What can hang from each mark
U: P
S: A P
X: P R
H: A C L P
D: A
P: H X
A: D H
R: D X

Known rows, with every way that one mark hangs from another
(D (A (H C (P X)))): [ 1.20 -0.35 -1.52 -1.81  1.76 -0.07  0.48 -0.59 -1.66 -0.86 -1.62 -1.17
 -1.68 -1.95  0.70  0.86  2.95  2.53  0.91  0.66  3.78]
(P (H A) X): [-0.53  1.09  0.50  1.37  2.45  0.40 -0.76 -0.59 -0.29  0.18 -1.00 -0.33
 -1.21 -3.15 -0.09 -1.40  0.92 -0.29  0.04 -0.22 -1.94]
(P (H (A D) L) (X R)): [ 0.87  2.93  2.79  0.76 -0.63  0.82  0.74  0.06  1.62  1.10  1.07  0.27
 -1.89  0.84  0.96 -0.44 -0.75 -0.60  2.89 -1.21 -4.50]
(H C P): [-0.26 -2.95  0.28 -1.41  0.17  0.27  1.06  0.57 -2.26 -1.90 -2.28 -1.48
 -1.25  0.80  0.86 -0.31  1.41  0.30 -0.42 -0.38  1.03]
(X (P H)): [-1.44  1.37 -2.26  0.68  0.53 -1.12 -0.34 -0.17  1.17  0.66  0.61 -0.35
  1.80 -1.99 -1.53  0.49  0.81 -0.48 -0.48 -1.19  1.26]
(S (A D) P): [-1.00 -1.44 -1.02 -1.28 -0.18  0.40 -1.11  2.39  1.17  3.99  3.70  1.13
  6.40  0.75 -1.99  0.47 -1.15 -2.67 -1.59  0.07  2.38]
(R D (X (P (H A C)))): [-1.10 -0.45 -0.70  2.17  1.79 -1.96 -2.80 -3.50 -0.23 -0.88 -0.48  2.65
 -3.35 -0.15 -0.08 -1.58 -2.15 -1.40 -2.68  1.70 -0.58]
(H (A D) C L P): [ 1.88 -0.44  2.72  0.27 -3.11  1.90  1.83 -0.12 -2.28 -1.03 -2.41  0.73
 -2.39  4.66  2.60 -1.03  0.40  0.22  3.13  0.65 -3.97]
(R D (X P)): [-2.34 -2.31 -1.37  0.85 -0.09 -2.11 -3.30 -3.62  2.04  1.71  1.78  1.96
  2.07 -1.18 -1.41 -2.17 -2.07 -1.02 -5.27  2.16  3.62]
(X P R): [-2.53 -0.35 -1.11 -0.17 -1.35  0.65 -0.04  1.23  2.23  1.77  2.79 -0.58
  0.44 -1.36 -1.62  1.26  0.75 -0.68 -0.84 -2.14  3.72]
(P H X): [-0.52  0.52 -0.15 -0.25  2.51 -0.98 -0.32  0.17  0.91  0.57 -0.13 -1.03
  1.03 -2.94 -0.61 -0.94  0.75  0.20 -1.16 -0.42 -0.01]
(S A P): [-1.27 -2.90 -1.29 -0.79  2.97  0.36 -1.37  3.10  0.39  1.21  2.83  0.58
  6.01 -1.90 -2.34  1.22 -0.64 -2.42 -2.41  0.31  3.54]
(X (R D)): [-1.71 -4.29  0.55 -0.42 -0.68 -1.16 -1.82 -0.34  0.59  0.63  1.31 -0.10
  1.92 -1.34 -1.19 -1.27 -0.97 -0.47 -4.49 -0.82  1.25]
(R D (X (P H))): [-1.74 -0.65 -1.40  1.26  1.50 -3.36 -3.26 -4.39  1.80  0.38  1.17  1.58
  1.33 -1.28 -1.24 -1.78 -2.53 -1.61 -4.17  1.35  1.55]
(A D (H P)): [ 0.28  0.10 -1.10 -2.25 -4.31  0.42 -0.08 -1.48  0.04  1.47 -0.84 -2.52
  2.70  1.04 -0.02 -0.67 -0.26 -1.18 -0.05 -0.83  1.81]
(U (P (H (A D) C) X)): [-1.19  3.92 -0.29  2.52 -0.97  1.62  0.59  0.11 -1.29  0.96  0.19 -0.28
 -2.72  0.70  0.93 -0.39 -0.49  1.77  0.93  0.18 -4.26]
(D (A (H L))): [ 2.21 -2.26 -1.26 -1.26  0.29 -1.44 -1.05 -0.23 -1.61  0.39 -0.88 -0.07
  5.13 -2.78 -0.98  0.21  0.95  2.53 -0.66  1.10  3.12]
(X P (R D)): [-2.68 -1.13 -1.01  0.69 -1.35 -0.55 -1.07 -0.30  2.84  1.18  2.90  0.72
  0.27 -0.81 -1.46  0.24 -0.17 -0.35 -2.92 -0.94  2.40]
(S P): [-1.52 -2.33 -0.63 -0.53  1.25 -0.77 -1.21  1.49  0.20  1.15  1.33  0.15
  3.48 -1.96 -2.55  0.50 -0.27 -0.73 -2.63  0.05  4.09]
(X P): [-1.99 -0.54 -2.04  0.23 -1.22  0.24 -0.38  0.71  1.39  2.10  1.28  0.12
  2.56 -1.85 -1.66  0.00  1.21  0.20 -1.76 -0.24  3.59]
(H (A D) C L (P X)): [ 1.77  1.56  3.00  0.38 -2.07  2.81  2.64  0.26 -0.49 -0.42 -1.61  0.96
 -4.50  4.15  3.14 -0.95  1.21  0.99  3.82  1.32 -3.85]
(H C (P X)): [-0.31 -1.08  0.70 -1.18  1.22  1.26  1.93  0.97 -0.42 -1.29 -1.52 -1.30
 -3.34  0.41  1.45 -0.27  2.25  1.08  0.16  0.38  1.43]

Rows
[ 1.48  0.66  1.46  1.09 -1.70 -0.59 -0.56 -0.84 -1.24  0.81 -1.20  0.53
  2.27  1.01  0.33 -1.64 -0.98 -0.57  1.41 -0.33 -4.75]	(P (H (A D) L))
[ 0.15  0.71  0.23  1.01  0.67 -1.42  0.93  0.91  1.65 -2.61  1.06  1.47
 -2.85  1.63  0.11  1.80 -0.75  0.20  0.16 -0.86 -2.07]	(X (P (H C L)) (R D))
[-1.11 -0.98 -1.18  0.87  1.86 -2.99 -2.32 -2.99  0.65 -0.66  0.26  2.10
 -1.41 -0.05 -0.52 -1.15 -2.28 -0.98 -3.67  1.51  0.79]	(R D (X (P (H C))))
[-1.94  2.02 -0.69  1.67  0.32  0.39 -0.54 -0.06  0.97  0.04  1.29 -0.22
 -2.41 -1.76 -1.01  1.37  0.35 -1.73  1.49 -2.81 -0.24]	(X (P (H A)) R)
[ 0.12  3.01  0.49  3.14  1.65  1.61  1.38  1.30 -1.41 -2.49 -0.59  0.06
 -2.31 -0.20  1.30  0.55 -0.51  2.69  1.57  1.08 -4.73]	(U (P (H A C L) X))
[ 3.00 -1.28  0.14 -2.50 -4.14  0.77  1.22  2.47 -1.15  0.88 -1.40 -0.07
  1.77  2.79  0.36  0.10 -0.96  0.93  0.09  0.45 -0.41]	(A D (H C L))
[-0.24  1.32 -0.75  1.47  1.38 -3.21 -0.85 -1.97  2.04 -0.67  2.48  1.76
  0.70 -0.86 -0.70  1.46  0.15  1.21  0.37 -0.57 -0.19]	(X (P (H L)) (R (D A)))
[-0.44  2.60  0.05  3.04 -2.34  0.28 -0.41 -1.18 -1.43  0.31  0.26 -0.23
  3.14  0.92  0.23 -0.67 -2.05  1.05  0.91  0.13 -5.15]	(U (P (H (A D) L)))
[ 1.64 -1.43 -0.21 -1.41 -0.81  0.45  0.63 -0.02 -0.40 -2.75 -1.91 -2.34
  3.32 -0.60  0.24  0.63 -0.24 -0.02  0.47  0.24  1.56]	(A (H L P))
[-0.25 -2.33  0.99  0.42  0.09  1.87  0.52 -0.10 -3.51 -2.14 -3.29 -0.53
 -3.70  0.66  1.47 -0.88  1.75 -0.23  0.89 -0.03 -0.88]	(H A C P)
[-0.75  1.29 -0.03  0.97  0.40 -0.91 -1.52 -0.51 -0.49  1.53  0.52  0.77
  0.85 -0.19 -1.62  0.04 -0.99 -2.05  0.26 -0.68 -0.97]	(S (P (H (A D))))
[ 2.18  2.38  2.27  0.70 -0.02  1.02  1.55  1.12 -0.54  0.23 -1.45  1.49
 -3.33  2.10  1.80 -0.80  0.20  0.95  2.81  0.66 -5.54]	(P (H (A D) C L) X)
[ 1.06 -0.31 -0.73 -2.77 -3.89  0.90  1.04  0.21 -1.37  0.41 -1.99 -1.98
 -0.51  2.67  0.87  0.11  0.11 -0.39  0.58 -0.68  0.94]	(A D (H C P))
[ 0.05  0.06 -1.08 -1.69  1.23 -0.38 -0.20 -1.68  0.21  0.07  0.50 -2.17
 -0.25 -3.00 -0.03  1.17  2.00  1.29  1.01 -0.75  4.66]	(D (A (H (P (X R)))))
[ 0.29 -0.30 -0.12 -2.34  0.42  2.03  1.83  1.67  0.12 -2.40 -1.12 -2.82
 -4.62 -0.33  1.01  1.84  0.92  0.04  0.98 -1.16  2.65]	(A (H C (P (X R))))
[ 2.75 -0.11 -0.36 -1.50  1.75 -0.21  1.37 -0.07 -1.21 -1.79 -1.69 -0.52
 -1.12 -0.76  1.35  1.38  2.45  3.21  2.17  1.48  2.31]	(D (A (H C L (P X))))
[ 1.87  0.47  1.47 -0.39  2.94 -0.38  1.93  2.42 -0.07 -1.99 -1.34  0.23
 -1.54  0.02  0.96  0.28  0.54  1.71  0.86  0.60 -2.39]	(P (H C L) X)
[ 2.78 -0.03  0.48 -2.43 -3.97  0.93  2.07  0.85 -0.95 -0.99 -1.99 -1.27
  0.27  3.99  1.61  0.54 -0.47  0.38  1.99  0.17 -0.53]	(A D (H C L P))
[ 1.05  0.82 -0.02 -0.60  1.49 -1.03 -0.11  2.25  1.24  1.33  2.96  1.21
  6.38  1.70 -1.15  1.38 -2.30 -2.72  0.83 -0.02 -1.31]	(S (A D) (P (H L)))
[ 0.34  2.04  3.47  0.49 -2.66  2.59  1.64 -1.09  1.81  0.68  0.90 -0.20
 -2.45  2.79  2.19 -0.64  0.23 -0.55  3.73 -0.37 -2.84]	(H (A D) L (P (X R)))
[-0.22  1.57  0.45  1.03  4.39  0.35  0.21  1.96 -0.57 -1.11 -0.42  1.07
 -4.64 -1.36 -0.55  1.31  0.50 -0.40  0.83  0.27 -0.55]	(S (P (H A C) X))
